What can hang from each mark:
j955: j72 j310 j907
j72: j905
j905: j72 j310
j530: j909
j310: j222 j530
j907: j905
j108: j442
j222: j442
j909: j438 j530

Every row comes from one small tree of marks. The marks that hang from a mark follow it in brackets, in the order of their numbers. Every link used is in the known rows. Which tree was each row made from?
(in the rows, 128 means zero)
Known rows:
j310{j222{j442} j530{j909{j438}}}: [171 106  84 121  81 138 191 144 128  86 110 141  86 127 136 135  81 116
 142]
j907{j905{j72 j310{j222 j530{j909{j438}}}}}: [179 136 108 128  89 127 198 169 110 102  98 101  81 146 109 150  74 137
 164]
j905{j72 j310{j222 j530}}: [191 147  95 112 110 136 154 145 136 108 108 111 112 140 120 134 113 158
 137]
j907{j905{j72 j310{j222{j442} j530}}}: [215 113  75 122 113 146 202 144 143 137 105 131 130 125 115 148 114 146
 114]
j955{j72 j310 j907}: [126 125 122 182 196 111 154 107  86 150 132 131 134 132 175  87 184 123
 113]
j108{j442}: [152 112 126 132 161 116 150 122 123 140 126 156 128 126 135 125 118 114
 126]
j909{j438}: [117 128 136 126 119 109 128 136 120 102 132 118 116 137 132 138 101 130
 147]
j310{j530}: [140 131 121 118 115 132 137 131 133 113 109 125 135 135 126 121 141 110
 120]
j955{j72{j905} j310{j222{j442} j530} j907}: [202  91  76 167 178 165 210  87  88 147 108 162 126 100 184  93 179 106
  91]
j909{j438 j530}: [133 129 133 128 127  94 128 141 115  93 133 134 109 111 133 120 100 119
 158]
j955{j72{j905{j310}}}: [174 123 110 132 182 155 165 115  98 141 109 128 134 114 128 130 137 134
 144]
j310{j222 j530{j909{j438}}}: [144 129 116 128  71 133 159 150 117  81 104 124  74 133 133 131  86 112
 150]
j955{j72{j905{j310{j530}}} j907}: [172 130 104 130 184 153 182 110  83 122  98 129 140 121 144 103 177 122
 121]
j72{j905{j310{j530{j909}}}}: [175 142 108 105 139 184 202 133  86 116  81 130 115 133 109 123 113 117
 161]
j310{j222{j442} j530}: [180 110  82 118  95 150 161 126 148 116 113 151 123 115 143 128 124 119
 101]
j310{j222{j442} j530{j909}}: [181 106  76 125  88 155 190 135 135 114 107 151  94 123 130 125 109 115
 118]
j905{j72 j310{j530}}: [177 150 104 104 138 123 160 142 131 113 107 102 134 155 108 129 126 150
 147]
j907{j905{j72 j310{j530{j909{j438}}}}}: [165 137 117 123 117 112 204 165 105 108  99  91 101 159  98 145  88 132
 174]

Write each row's tree:
[205 121  75 105 112 183 227 136  93  92  88 146  92 122 125 141  72 126
 162] | j72{j905{j310{j222{j442} j530{j909{j438}}}}}
[176 107  81 166 161 139 190 124 109 151 122 156 134 102 152 126 156 143
  93] | j955{j72 j907{j905{j310{j222{j442}}}}}
[187 128  96 138 157 167 177 112  88 118  97 139 117 104 155 107 162 131
 110] | j955{j72{j905{j310{j222 j530}}} j907}
[137 147 117 137 139 148 200 147  84 126  92 126 129 145 122 110 149 117
 128] | j955{j907{j905{j310{j530{j909}}}}}
[219 125  63 112 112 147 216 146 132 111 107 128  96 141 111 137  95 154
 147] | j905{j72 j310{j222{j442} j530{j909}}}
[188 124  93 143 150 170 203 120  74 114  92 138  92 108 145 105 149 124
 129] | j955{j72{j905{j310{j222 j530{j909}}}} j907}
[148 148 119 123 127 151 163 149 116 131  89 126 155 140 115 132 138 113
 124] | j907{j905{j310{j530}}}
[189 140  97 111 110 195 195 135  89 110  81 140  95 117 119 130 104 123
 150] | j72{j905{j310{j222 j530{j909}}}}
[218 104  68 127 133 163 227 130  98  98  88 142  90 116 132 136  91 121
 156] | j955{j72{j905{j310{j222{j442} j530{j909{j438}}}}}}
[213 120  72 103 128 196 199 120 114 120  91 157 134 109 133 133 114 130
 120] | j72{j905{j310{j222{j442} j530}}}
[179 144 103 121 122 134 148 140 132 122 128 113 107 131 121 145 102 174
 144] | j905{j72 j310{j222}}
[138 120 134 173 175 111 178 120  92 168 138 115 134 136 148 109 162 132
 114] | j955{j310 j907{j905{j72}}}
[203 118  79 113 140 193 190 116 108 132 110 161 125 100 131 144 101 147
 129] | j72{j905{j310{j222{j442}}}}
[179 142 106 110 103 179 195 143  82  84  84 129  82 124 124 137  73 124
 169] | j72{j905{j310{j222 j530{j909{j438}}}}}
[175 113 112 155 179 151 177 102  92 150  98 133 135 122 154 100 168  91
 126] | j955{j72{j905} j310{j530}}
[140 122 131 166 146 100 216 141  77 125 116 102 100 157 145 107 130 112
 147] | j955{j310{j530{j909{j438}}} j907{j905{j72}}}
[202 114  76 133 131 139 209 135 123 133 113 132 134 122 133 131 142 152
  99] | j955{j907{j905{j72 j310{j222{j442} j530}}}}
[163 120 119 168 133 131 179 128 102 150 118 121 118 128 160 107 161 123
  96] | j955{j310{j222 j530} j907{j905{j72}}}
[218 112  71 127 104 148 230 152 127 134  98 128 104 132 106 142  99 139
 135] | j907{j905{j72 j310{j222{j442} j530{j909}}}}
[180  93  80 195 148 143 230 122  92 157 106 157 108 116 170  93 170  97
  94] | j955{j72 j310{j222{j442} j530{j909}} j907{j905}}
[164 145 114 103 132 163 201 142  78  86  84 118 104 143 113 131  86 116
 181] | j72{j905{j310{j530{j909{j438}}}}}
[153 121 123 168 155 120 216 131  84 153 111 111 113 147 139  97 159 113
 125] | j955{j310{j530{j909}} j907{j905{j72}}}
[188 143 101 106 120 193 168 125 104 114  86 142 121 114 127 132 117 127
 130] | j72{j905{j310{j222 j530}}}
[162 115 112 164 198 147 184  93  73 147 104 135 136 120 173  84 193  99
 109] | j955{j72{j905} j310{j530} j907}
